Each row was made from one path, in order. Every step used is in the known rows, and no mark comes twice. Write each row's path.
Known rows:
mupekap vetako: [ 1.36 -0.78  0.55  0.53  1.04  0.22  2.32 -1.97  0.81 -0.22  1.32  0.96
 -0.10 -0.06  0.50 -2.17  2.07 -1.60  0.29 -0.96 -1.13 -0.29 -0.81 -2.31
  3.70 -0.24]
noterok mupekap vetako femav gadupu: [ 3.94  2.34  1.10  2.54  2.55  1.96  3.69 -1.03  0.36  0.44 -1.02  5.86
 -1.37 -3.89 -1.14  0.56  0.37  0.90  1.74 -1.13  3.20 -2.84  0.93 -0.87
  4.90 -0.18]
rusul tikap mupekap femav: [ 1.72  2.17  0.08 -0.43  2.24 -0.95  2.00 -0.50  1.21 -1.27  0.93  2.33
 -0.99 -2.78  3.26  0.83  1.41  0.38 -0.97  0.18  3.47  0.23  4.85  0.91
  3.03  2.29]
vetako femav mupekap: [-0.28  3.32 -3.36  2.54 -1.25  1.17  2.33 -0.45  0.89  0.86  0.15  0.30
 -0.08 -5.25 -0.32  0.89 -1.09 -0.16  1.68 -0.46  1.50 -0.56 -3.35  0.00
  1.38  0.87]
tusutek gadupu tikap mupekap noterok: [ 1.43 -0.45 -0.91  2.94  0.19  2.05  3.05  1.38 -0.51  0.84  1.12  1.34
 -4.38  1.14 -2.16  0.78  2.13  0.21  1.25  0.98  1.16  1.08 -0.86  0.36
  1.42 -2.05]
vetako femav tusutek: [ 1.11  2.96 -0.64  0.55  1.46  0.70 -0.55 -2.17  0.90  0.09  2.69  2.21
 -1.53 -1.69 -0.53  1.83 -1.26  1.36  0.49  0.55 -0.08  2.34 -3.92 -0.69
  0.50  1.33]
rusul tikap mupekap resa vetako femav: [ 4.36  4.41 -3.63  1.24  3.14  1.41 -2.04 -1.05  0.97  0.04 -1.60  4.64
 -3.04 -3.52  1.59  2.43 -0.44  1.17 -0.04 -0.08  4.44  1.05 -0.11  1.93
  3.76  3.22]
noterok mupekap resa: [ 4.47  1.24  1.22  1.06 -0.74  0.78  2.55  1.10 -0.47 -0.48  0.75 -0.09
 -0.65 -2.15 -0.42  0.66 -1.65  0.42  0.29 -1.09 -0.26 -3.88  3.95  1.04
  0.93 -0.55]
vetako femav resa mupekap rusul tikap: [ 1.95  1.18  0.21 -0.58  2.73  1.47  2.51 -0.81  3.43 -2.19  3.14  7.04
  1.03 -5.52 -3.08  1.38 -1.59 -1.16  0.70 -0.66  3.03 -2.21  1.85 -1.19
  1.51  0.39]
noterok mupekap resa vetako femav tusutek: [ 4.91  4.98  0.19  1.74  2.47  0.67 -1.78 -1.25  0.38  0.20  2.46  1.72
 -1.57 -3.54 -0.42  2.44 -2.45  1.26 -0.51  0.35  1.58  1.64 -0.49 -0.16
  1.98  1.31]
rusul tikap: [ 0.31  0.12 -1.65 -1.26  0.79  0.11 -1.59 -0.62  1.61 -0.43  0.50  4.33
 -0.81 -1.17 -0.50  0.81  0.48 -0.52 -1.11  0.14  1.71  0.82  1.09  0.40
  0.57  2.31]
noterok mupekap vetako femav gadupu tikap: [ 1.86  1.69 -1.53  3.10  2.32  2.79  3.12  0.60 -0.65  1.38  0.24  7.07
 -3.85 -4.80 -1.96  0.20  0.90 -0.32  0.76 -0.52  5.73 -3.38  3.30 -0.05
  3.82 -1.08]
resa vetako femav gadupu: [ 1.79  2.85 -0.76  1.98  3.15  2.37 -1.71 -0.77 -0.13  1.45 -3.47  4.57
 -0.49 -2.41  0.12  2.55 -0.90  1.52  0.12  0.31  5.05  0.61 -0.54  0.64
  2.03  0.26]
tikap mupekap resa vetako femav: [ 4.12  4.36 -2.32  2.09  2.54  1.42 -0.88 -0.60 -0.13  0.44 -2.10  1.53
 -2.47 -2.55  2.00  1.80 -0.82  1.37  0.84 -0.29  3.38  0.51 -0.87  1.71
  3.54  1.64]
gadupu tikap: [-1.71 -0.47 -2.51  0.94 -0.01  1.13 -0.28  1.43 -0.86  1.04  1.20  1.75
 -2.48 -0.99 -0.78 -0.37  0.61 -1.24 -0.77  0.50  2.65 -0.77  2.35  0.66
 -0.84 -0.86]
rusul tikap mupekap femav resa vetako: [ 1.55  2.08  0.43  0.54  3.66  0.08 -3.97 -0.76  1.80 -0.49 -1.46  2.18
 -1.93 -2.21  1.27  0.31 -0.29  0.11 -2.52  0.96  5.51  0.96  6.50 -1.17
  2.17  1.46]
noterok mupekap rusul: [ 3.48  0.91  1.78 -0.80 -1.13 -1.73  2.62  1.28  0.75 -1.63  4.09  0.04
  0.31 -4.26 -1.77  0.55 -0.10 -1.33  1.31 -0.50  2.16 -1.83  4.01  0.34
  2.16 -1.16]
resa vetako femav gadupu tikap mupekap rusul: [ 2.60  2.30 -3.50  1.59  2.44  1.97  1.59  0.31  0.26  0.47  0.64  3.80
 -3.34 -2.76  0.53  2.32  1.23 -0.20  0.97  0.39  8.72 -0.85  2.58  2.12
  3.98 -0.32]
noterok mupekap vetako femav tusutek gadupu tikap: [ 2.07  2.35  1.31  1.31  1.33  0.90  2.19  0.13  0.86  1.07  5.34  4.57
 -4.32 -3.74 -2.78  0.80  0.87  0.13  0.30  0.49  1.98  0.17 -2.05 -2.47
  4.59 -0.72]
tikap mupekap resa vetako femav tusutek: [ 4.14  4.47 -1.97  1.83  3.16  1.63 -0.88 -2.54  0.63  0.21  0.99  0.79
 -2.44  0.20  1.88  2.50 -1.23  2.00 -0.05  0.59  1.87  2.32 -2.87  0.31
  2.75  2.36]
rusul tikap mupekap vetako femav: [ 3.05  2.64 -2.91  0.89  3.20  0.56  2.07 -2.45  1.95 -0.72  0.33  6.19
 -3.61 -3.06  0.67 -0.27  2.42  0.22  1.59 -0.75  2.73  0.40 -1.97 -0.48
  6.56  3.34]
noterok mupekap: [ 2.10  1.36  1.51  0.65  0.12 -1.29  0.65  1.76 -0.37 -0.34  0.80  0.33
 -0.31 -2.24 -1.79 -0.04 -0.61  0.32  0.30  0.02  1.16 -1.08  3.20  0.32
  0.88  0.22]
rusul tikap mupekap: [ 1.47  0.65 -2.92 -0.43  1.96 -0.03  0.46 -0.55  1.32 -0.60 -0.62  3.17
 -2.39  1.60  0.94  0.74  1.45  0.96 -0.20  0.29  3.01  0.76  1.17  1.45
  2.31  3.67]
vetako femav: [ 0.72  2.84 -0.86  0.84  0.68  0.32 -0.39 -0.29  0.16  0.05 -0.25  2.80
 -1.50 -4.25 -0.39  1.05 -0.69  0.75  1.53 -0.23  1.27  0.30 -2.31  0.58
  1.18  0.60]
tusutek gadupu tikap mupekap: [-0.11  0.08 -1.11  0.68  0.54  1.01  2.18  1.89 -0.21  1.04  0.42  0.88
 -4.04  2.00 -0.01  0.85  1.76  1.19  0.18  0.94  3.12 -0.80 -0.54  0.83
  2.62  0.05]
femav mupekap tikap: [ 0.55  1.29 -3.14 -0.38 -2.95  0.53  5.07  0.29  1.16  1.28  0.15  1.10
  3.32 -1.17 -1.29 -0.89 -1.08 -2.16 -0.48 -0.93  2.11 -1.06  0.94 -1.21
  2.35  0.60]
rusul tikap mupekap resa vetako: [ 3.95  1.88 -2.64  0.45  2.63  1.32 -1.75 -0.76  0.81 -0.02 -1.47  1.61
 -1.55  0.75  2.29  1.40  0.26  0.36 -1.57  0.11  3.67  0.65  2.37  1.76
  2.83  2.82]
gadupu femav mupekap noterok: [ 0.00  0.64 -3.31  3.65 -2.84  2.16  3.52  0.31 -1.93  0.54  0.86 -2.12
  0.70 -3.74 -3.65 -0.76  0.56 -0.95  0.27  0.34 -1.85  2.21 -0.83 -0.84
 -2.00 -1.99]

Write each row's path:
[-0.47  0.44  0.23  1.85  1.36  1.34  0.93  0.72  0.23 -0.18 -0.09  0.77
 -4.14 -1.86  0.60 -0.80 -0.39  0.40 -0.98  0.46  4.38 -3.36  7.67 -0.76
  0.58 -1.54] : gadupu tikap mupekap femav resa
[ 3.39  3.98 -0.99  1.26  2.15  1.72 -2.21 -2.58  0.64  0.41  1.88  1.40
 -1.31 -1.95  0.82  2.45 -1.95  0.96 -0.68  0.41  0.94  2.58 -2.82 -0.38
  1.26  1.15] : mupekap resa vetako femav tusutek
[ 2.34 -0.15 -0.78  1.13  2.03  0.17  4.04 -1.98  0.65 -0.44  0.33  0.15
 -1.58  2.40  1.73 -2.18  3.08 -0.39  0.98 -0.76  0.24 -0.53 -0.67 -1.30
  5.48  1.19] : tikap mupekap vetako
[ 1.65  0.80 -1.34  1.40 -3.80  2.86  5.15  0.70 -0.98  0.78  0.71 -3.00
  0.82 -2.71 -1.07  0.92 -1.06  0.92 -0.62 -0.67 -1.94 -2.69 -1.89 -0.62
  0.41 -1.52] : tusutek gadupu femav mupekap resa
[ 3.22  1.92  0.60 -1.49 -1.09 -1.41  3.15  1.98  0.14  0.36  0.46  3.48
  1.74 -1.97 -2.98 -0.91 -1.13 -1.08 -0.49 -0.68  2.82 -1.11  4.92 -0.65
  3.22  0.57] : noterok mupekap tikap
[-0.22  0.83 -1.01 -0.46 -0.05  0.65  0.03 -0.90 -1.74 -0.16  2.43 -1.23
  0.07  0.51 -1.98  0.17 -0.30  1.56 -2.18  1.19 -1.75  3.32 -0.70 -1.29
 -1.86  0.54] : gadupu femav tusutek
[ 1.32  1.38  5.58 -1.11  0.40 -0.28  2.01 -1.08  1.50 -0.25  4.54 -0.56
  0.54 -0.90  1.13  2.36 -0.24  1.61 -1.14  0.90 -1.40  1.50 -2.05 -2.49
  1.95 -1.09] : mupekap femav tusutek gadupu
[ 4.58  2.49  0.83  1.40  1.28  0.07 -1.71  1.01 -0.56  0.32 -0.29 -0.45
  0.17 -2.26  0.12  0.72 -1.37 -0.15 -1.09 -0.15  2.13 -0.65  3.92  0.68
  1.81  0.02] : noterok mupekap resa vetako
[-0.63 -0.45  3.74  0.56  2.13  2.28  3.85  1.76 -0.58 -0.34 -0.12  0.50
  2.90 -0.27 -4.71 -0.59 -1.88  1.70 -1.18  0.36 -1.72 -1.81  0.31 -3.51
 -1.03 -2.28] : tusutek gadupu femav resa mupekap
[ 2.16  1.40 -3.30  1.25  1.03  2.27  4.36  0.25  0.37  0.04  1.40  4.08
 -3.78 -2.58  0.05  2.09  1.08  0.18  1.96 -0.16  7.01 -3.05  2.14  2.41
  3.41 -0.72] : vetako femav gadupu tikap mupekap rusul
[ 0.36  0.12 -0.64  1.30 -1.84  1.30  5.53 -0.85 -0.23  0.78  1.82 -1.61
  1.11 -2.77 -1.69 -1.93  2.11 -0.69 -0.36 -0.60 -1.85 -0.05 -3.70 -3.71
  4.02 -0.88] : tusutek gadupu femav mupekap vetako
[ 0.50 -0.02 -1.76  2.12 -0.64  0.89  4.79 -2.17  1.53  0.44  1.74 -0.94
  1.00 -1.35  0.71 -2.25  1.77 -2.41  0.60 -1.21 -0.65 -1.19 -1.98 -2.82
  3.76  0.00] : femav mupekap vetako
[-0.01  0.51  1.68  0.13  0.43  1.06 -4.64  1.12 -1.02  0.73 -2.06 -0.62
 -1.27 -1.37 -3.60 -0.01 -0.99  1.56 -2.66  1.49  1.66  1.78  0.84 -2.81
 -0.02 -1.53] : tusutek gadupu femav resa vetako
[ 2.44  2.03 -1.19 -0.16  0.44  0.87  3.61 -0.31  1.57 -0.44  5.65  2.18
 -4.20 -1.87 -0.73  2.77  1.04  0.68  1.56  0.75  3.97  0.03 -2.52  0.41
  4.01 -0.27] : vetako femav tusutek gadupu tikap mupekap rusul
[ 0.66 -0.73  1.67 -0.24  1.13  1.44  4.93  0.90 -0.09 -2.00  2.93 -0.02
  3.52 -2.85 -3.99 -0.83 -1.35 -0.66 -0.32 -0.38  0.15 -2.61  3.69 -2.43
 -0.84 -2.78] : gadupu femav resa mupekap rusul
[ 2.23  2.54  1.12  1.62  4.83  1.42  4.65 -3.22  1.60 -0.43  4.41  3.38
  1.85 -1.21 -0.37 -0.17 -0.04 -0.24  0.72 -0.44 -1.75  1.41 -4.64 -3.43
  3.26  0.99] : resa mupekap vetako femav tusutek
[ 3.18  1.76 -4.06  3.16  1.28  4.76  4.28  0.16 -0.84  0.98 -1.95  4.00
 -4.83 -0.25  1.36  2.17 -0.44  1.80  1.14 -0.75  4.73 -4.97  2.30  3.08
  2.25 -0.17] : vetako femav gadupu tikap mupekap resa
[ 1.84  2.32  1.05  1.92  4.39  1.13  5.49 -1.46  0.95 -0.48  1.71  4.26
  2.11 -3.84 -0.31 -1.17  0.68 -1.01  1.80 -1.31 -0.53 -0.63 -3.01 -2.42
  4.38  0.20] : resa mupekap vetako femav
[ 3.40  2.39  1.97  0.40  2.30  0.87  3.50 -2.68  2.14  0.05  3.17  2.05
 -2.89  0.93 -0.01  1.50  1.46  2.28  1.36  0.28 -0.75  1.76 -7.46 -2.66
  6.36  1.19] : tikap mupekap vetako femav tusutek gadupu
[-0.89 -0.33  0.51  0.05  0.03  1.52  0.24  0.42  0.49  1.39  4.20  1.44
 -2.81  1.11 -1.74  1.64  0.31  0.47 -1.29  1.32  0.85  0.92 -2.25 -1.35
  0.25 -1.11] : femav tusutek gadupu tikap
[ 0.96  0.14  2.97 -1.47  0.57  1.75  6.05  2.02  0.00  0.24 -0.23  3.57
  4.57 -0.25 -5.65 -1.26 -2.30  0.37 -1.78 -0.33  0.36 -1.91  2.20 -4.16
  1.53 -1.78] : tusutek gadupu femav resa mupekap tikap
[ 1.26  3.31 -1.72  1.50  3.11  1.07 -1.00  0.38  0.36  1.62  1.64  2.24
 -4.76  0.42  0.03  2.32  0.97  1.92 -0.35  1.81  4.78  3.02 -3.25  0.14
  3.70  1.43] : resa vetako femav tusutek gadupu tikap mupekap
[ 2.41  0.10 -1.16  2.90  0.56  1.17  2.69 -0.30 -0.42 -0.28 -0.32 -0.18
 -2.29  1.62 -0.84 -0.06  1.52  0.30  1.71  0.37 -0.47  1.63 -0.42  0.69
  0.67 -0.51] : tikap mupekap noterok
[-0.46  0.75  2.55 -0.07  0.38  0.86  1.45  0.44  0.43  0.81  5.27  1.35
 -1.97 -1.78  0.11  1.79  0.42  0.11 -1.79  1.25  1.49  0.79  0.44 -1.62
  0.96 -1.88] : mupekap femav tusutek gadupu tikap
[-0.16  0.22 -2.94  1.98 -1.38  1.18  4.92 -1.18 -0.79  0.41  1.42 -1.68
  1.23 -3.00 -1.18 -2.93  2.02 -1.62 -0.51 -0.87 -0.97 -0.02 -0.93 -2.96
  2.74 -0.20] : gadupu femav mupekap vetako
[ 0.61  1.18  0.22  0.94  1.30  1.89  1.69 -1.12  1.09  1.20  4.90  4.35
 -4.08 -2.12 -1.59  0.78  1.25 -0.17 -0.07  0.49  1.13  0.83 -4.56 -2.60
  3.91 -0.80] : mupekap vetako femav tusutek gadupu tikap
[ 2.10  0.15 -3.61  1.92  0.11  2.72  3.35  0.74 -0.84  0.50 -0.01  0.24
 -3.97  1.56  1.68  0.41  0.28  0.25  0.01 -0.48  2.41 -3.68  3.04  2.24
  1.45 -0.12] : gadupu tikap mupekap resa
[ 2.64  0.26 -0.86 -0.73 -0.24 -0.60  3.75 -0.29  1.07 -1.52  2.36 -1.03
 -0.85  0.24  1.09  0.60  1.33 -0.25  1.59 -0.33  2.34 -1.18  1.25  1.01
  3.02  0.08] : tikap mupekap rusul
[ 2.86  0.35 -0.98  1.13  0.28  3.20  3.91 -0.24  0.30  0.69  2.63 -0.11
 -4.26  3.49  0.99  2.01 -0.05  1.76 -0.35  0.28  0.67 -2.33 -0.85  0.71
  2.07 -0.12] : femav tusutek gadupu tikap mupekap resa
[ 2.33  1.61 -1.92  1.50  2.93  1.99  0.25 -2.59  2.73 -0.86 -1.10  6.17
 -5.41 -2.26 -1.57 -0.85  0.31  0.49  0.97 -0.67  3.01 -1.95  0.49 -2.12
  4.57  1.92] : rusul tikap mupekap vetako femav resa
[ 1.92  3.34 -4.18 -0.07  0.18  0.12 -0.54 -1.22  3.18 -0.44  3.03  4.02
  0.16 -7.96 -0.61  2.19  0.06 -2.29  0.09 -0.06  5.43  1.63 -0.49  0.30
  3.28  2.04] : resa vetako femav mupekap rusul tikap
[ 0.44  1.48  4.47  0.60  3.67 -0.47  5.53  0.55  0.14 -1.07  2.52  0.38
  5.50 -3.58  2.07 -0.14 -0.48 -0.81 -0.51 -0.41 -0.16 -1.02  3.78 -1.35
  0.77 -1.10] : resa mupekap femav
[ 0.59  1.40  1.57  1.52  3.85  2.38  5.06 -0.76  1.15  0.94  5.73  4.83
 -0.64 -1.65 -1.87  0.61  0.73 -0.56  0.10  0.33  0.46  0.33 -4.64 -3.35
  3.71 -1.00] : resa mupekap vetako femav tusutek gadupu tikap
[ 1.35  1.90 -0.54  1.62  1.67  2.73  1.32 -0.73  0.01  0.84 -2.77  4.94
 -1.09 -2.05 -0.41  2.37 -0.93  2.01  1.27 -0.37  3.16 -1.76 -0.73  0.93
  1.34 -0.21] : vetako femav gadupu
[ 0.13  0.42  0.45  1.08  1.74  0.86 -5.34 -0.25  0.62  0.54 -2.29 -0.15
 -1.25  0.04 -1.40 -0.39 -1.39 -0.07 -1.68  0.79  2.63  0.58  2.48 -1.88
 -0.41 -0.53] : femav resa vetako
[ 2.47  2.14 -3.66  5.11  3.25  3.59  0.53  0.29 -1.23  1.73 -2.04  4.58
 -4.57 -1.34 -1.39  1.60  1.37  0.35  1.11  1.08  5.76  1.88  0.97  1.67
  1.65 -1.10] : resa vetako femav gadupu tikap mupekap noterok
[ 1.68  3.51 -3.06  4.93 -0.07  1.83  0.31 -0.70  0.28  1.26  0.17  0.42
 -0.30 -5.89 -2.07  0.89 -0.35 -1.44  1.48  0.33  1.18  3.30 -3.26 -0.57
  0.73 -0.82] : resa vetako femav mupekap noterok
[ 1.76 -0.28 -1.30 -2.42 -0.32 -0.35  0.31 -0.94  2.57 -1.68  3.70  3.96
 -0.39 -3.38 -0.81  1.34  0.88 -1.80 -0.32 -0.27  2.67 -0.07  1.93  0.48
  1.74  1.13] : mupekap rusul tikap
[ 3.63  3.24  0.80  1.69  1.82 -0.53  2.20 -0.74  0.44 -0.35  1.43  3.91
 -1.93 -6.19 -1.49 -0.99  0.67 -0.46  1.97 -1.06  1.13 -0.98 -0.40 -1.42
  5.43  0.57] : noterok mupekap vetako femav
[ 0.91  0.37 -3.36 -0.88 -1.84  0.29  2.62 -1.09  3.14 -1.03  4.02  2.19
  0.83 -4.61 -0.67  1.30  0.46 -2.55  0.09 -0.47  2.90 -0.59  0.93  0.20
  1.66  1.23] : femav mupekap rusul tikap
[ 2.31  2.67  4.17  0.50  0.62 -2.17  2.03  1.53 -0.30 -0.93  2.11  0.08
  0.85 -6.25  0.97  0.14 -0.41 -0.02 -0.34 -0.23  1.77 -1.22  6.89 -0.30
  1.77 -0.78] : noterok mupekap femav
